Each row comes from the steps of one path. Every step used is in the known rows, and no mark comes twice. Write the path behind each row, first mark first.
Known rows
t/g/k: [ 0.563  0.408  0.418 -0.991  0.537 -0.777 -0.182  1.793  2.236  1.598
  2.200 -0.306  0.998 -1.765  0.782  0.208  1.616  0.061]
h/k/f/g/n/t: [ 0.233  1.195 -0.698 -0.775  0.344 -2.169 -0.116 -0.175  0.809 -1.509
  1.624  0.588  1.800  0.034 -2.102 -0.320 -0.620  3.280]
n/t/g/k/f: [ 1.302  1.428 -0.325 -1.807 -0.060 -1.251 -0.752  1.996  3.103  1.188
  3.959 -2.141  2.041 -1.149  0.963  0.254  0.841 -0.097]
h/k/f/g/n: [-0.170 -0.172 -0.236 -0.548  0.655 -2.043  0.098 -0.331  1.408 -1.924
  0.023 -0.377  1.212 -2.053 -1.902 -0.238  0.333  4.092]
n/t/f/g: [ 0.224  1.809  0.359 -0.082  0.307 -0.188 -0.512 -2.278  0.832 -0.830
  0.567 -0.794  0.883  1.735 -2.282 -0.058 -2.091  2.922]
g/k/f: [ 0.850 -0.480 -0.067 -1.192 -0.004 -1.124 -0.496  0.908  1.648 -0.215
  1.767 -2.477  1.279 -1.323 -0.204 -0.779  0.204 -0.209]
f/g: [-0.305 -0.673 -0.422  0.366  0.317 -0.737 -0.135 -0.425 -0.281 -1.582
 -0.446 -0.466  0.909 -0.233 -1.098 -0.325 -0.236  1.119]
n/t/f/h: [ 0.151  2.444  0.300 -1.981 -0.101  0.229 -1.288 -2.942  1.234  0.033
  2.291  0.683 -0.632  3.813 -2.637  0.459 -0.347  1.299]
h/r/f/g/n: [-0.376  1.179 -0.579  0.397  0.512 -1.760  0.416 -0.108 -1.375 -0.696
 -0.594  2.820  0.770 -2.290 -2.609  0.091 -2.106  7.383]
h/r: [-0.212 -0.949 -0.113 -0.237  0.027 -0.294  0.662  0.498 -1.087 -0.166
  0.031  2.042 -0.015 -1.612  0.322 -0.502 -1.998  1.366]
g/n/t/f/h/k: [ 0.063  3.471  0.613 -2.219  0.522 -0.750 -0.623 -2.817  1.642  0.505
  2.475  3.597 -0.873  3.924 -3.851  0.480  0.088  3.523]
f/t/g/n: [-0.436  1.425  1.764 -0.260  1.207 -0.885 -0.235 -0.639  0.997 -0.777
  1.506  0.396 -0.504 -1.633 -0.111  1.864  2.162  1.304]
g/k/f/t: [ 0.476 -1.081  1.583 -1.098  0.549 -1.107 -0.939 -0.306  0.466 -1.280
  1.759 -1.891  1.058 -0.223 -0.742  0.069 -0.221 -2.269]
r/f/t/g: [-0.231  1.726  1.913 -0.634  0.418 -0.170 -0.910 -0.670  1.045  1.590
 -0.655  0.177  0.287 -0.601  0.009  2.969  1.079  1.313]
k/f/t/g/n: [-0.168  1.125  1.526 -0.875  0.856 -1.356 -0.689 -0.571  2.367 -1.384
  1.616 -2.361 -0.049 -3.377  0.392  1.877  2.504  1.753]
n/t/g/k: [ 0.923  1.904  0.043 -1.115  0.358 -0.883 -0.369  1.926  1.670  2.072
  3.853  0.876  1.508  0.667  0.586  0.205  0.803 -0.703]
t/f/g/n: [-0.172  1.591  0.723  0.515  0.992 -0.912 -0.054 -2.386  1.354 -1.909
 -0.048 -1.123 -0.086 -1.053 -3.149 -0.234 -0.272  6.349]
n/t: [ 0.360  1.584 -0.431 -0.200 -0.263 -0.060 -0.164  0.182 -0.601  0.305
  1.700  1.087  0.539  2.266 -0.195 -0.053 -1.098 -0.672]
r/f/h/k: [-0.311  1.212  0.039 -2.257 -0.242 -0.511 -0.929 -1.118  0.580  2.073
 -0.368  3.671 -0.251  2.952 -2.276  1.465  0.779  1.492]
g/n/t/f/h/r: [-0.042  2.696 -0.001 -1.924  0.413 -0.750 -0.357 -2.536  0.156 -0.622
  3.363  3.492 -1.135  1.637 -3.122 -0.002 -1.663  4.760]
g/n/t: [ 0.353  3.012 -0.509  0.062  0.134 -0.792  0.094  0.192 -0.644 -0.144
  2.409  2.032  0.147  1.615 -1.293 -0.204 -0.194  1.895]

Write each row's path
[ 0.769  1.504  0.652 -0.507  0.659 -0.926 -0.566 -1.401  1.049 -0.258
  2.234 -0.103  1.782  1.981 -2.858 -1.022 -2.071  2.126] => n/t/f/g/k
[ 0.560  2.526  0.780 -0.490  0.009  0.481 -0.308 -1.829  1.072  0.896
  0.970 -0.346  0.004  2.079 -1.284  0.306 -2.067  1.969] => n/t/f
[-0.066 -1.267 -0.786 -0.176  0.036 -1.073 -0.521 -0.272  0.956 -2.361
 -0.118 -3.465  1.428 -1.964 -0.644 -0.278 -0.048  1.566] => k/f/g
[-0.025  0.756 -0.073 -0.374 -0.303 -0.341  0.325  0.273 -0.870  1.690
 -1.250  2.572  0.399 -1.138 -0.636  0.639 -2.344  3.888] => h/r/f
[-0.403 -0.039  0.529 -1.943  0.270  0.027 -0.365 -2.775  0.777 -0.550
  1.041  1.789 -1.288  0.125 -1.943  0.161 -1.525  2.980] => t/f/h/r
[-0.422 -0.049  1.853 -0.486  0.772 -0.187 -0.548 -0.637  0.882  0.069
  0.582 -0.268 -0.129 -0.880  0.832  2.054  1.615 -1.154] => f/t/g
[-0.359 -0.087 -0.465 -0.018  0.062 -1.028  0.129 -0.108 -1.342  0.002
 -1.496  2.050  1.347 -1.519 -1.515  0.192 -2.784  4.574] => h/r/f/g
[ 0.096  0.522  2.122 -1.305  0.827 -1.159 -0.278  0.681  0.330  2.108
  0.962  2.906  1.082 -1.703 -0.298  1.777 -0.941  1.653] => h/r/f/t/g/k
[-0.232  1.612 -0.392 -1.716 -0.423 -0.320 -1.325 -1.252  0.174  0.862
  0.229  1.360 -0.414  2.207 -2.131  1.148  0.981  1.864] => r/f/h
[ 0.036  1.989 -0.871  0.405  0.466 -1.513 -0.086 -0.293 -0.963 -1.887
  2.051  1.425  1.100  1.336 -2.258 -0.579 -0.468  2.892] => f/g/n/t
[-0.030  1.988  0.103 -0.163  0.613 -0.828  0.179  0.746  2.118  0.412
  1.523 -0.101 -0.315 -2.767  0.415  1.015  2.400  3.377] => t/g/n
[-0.404  0.280  1.562 -0.346  0.243 -0.409 -0.151 -1.104 -2.122  0.545
 -1.133  3.065  0.137  0.100 -1.039  1.438 -2.486  1.680] => h/r/f/t
[ 0.161 -0.220 -0.182 -0.445  0.416 -1.808  0.068  0.887 -1.046  0.531
  0.047  2.707  1.998 -1.001 -2.156 -0.677 -2.777  3.999] => h/r/f/g/k
[-0.069 -0.436 -0.986 -2.210 -0.418 -0.609 -1.361 -0.943  1.462 -1.571
  1.711 -1.913 -0.356 -0.056 -0.870  0.326  1.603 -0.195] => k/f/h
[-0.145  1.060 -0.390  0.219  0.011 -0.690 -0.510 -0.543 -0.291  0.157
 -1.593 -0.018  1.293  0.122 -1.970  0.644 -0.699  3.452] => r/f/g
[-0.056  0.274 -0.767  0.049  0.420 -1.818 -0.312 -0.495  0.911 -2.882
  0.756 -2.572  0.995 -2.793 -1.548 -0.508  0.654  4.336] => k/f/g/n
[-0.252  0.428  1.972 -1.444  1.009 -1.564 -0.285 -0.441  2.863 -0.253
  0.933 -0.266  0.293 -2.637  0.030  2.108  2.240  1.828] => h/k/f/t/g/n
[-0.154 -1.634 -0.239 -0.840  0.167 -1.363 -0.184 -0.286  1.343 -1.257
 -0.743 -1.302  1.604 -1.551 -0.964 -0.100 -0.281  1.484] => h/k/f/g
[ 0.369  2.160 -0.300 -0.736  0.012 -0.236 -0.257  1.073  1.407  1.411
  2.068 -0.023  0.743  0.063  1.146  1.120  0.742  0.160] => n/t/g
[-0.202 -1.408  1.757 -1.234  0.376 -0.670 -0.469 -1.286  0.814 -0.652
 -0.572 -0.306  0.449  0.019 -0.363  1.045 -0.288 -1.671] => h/k/f/t
[ 0.514  3.820  0.626 -0.083  0.408 -0.202 -0.020 -1.975  0.964  0.128
  1.902  0.390 -0.394  1.635 -2.247  0.137 -0.954  4.427] => g/n/t/f
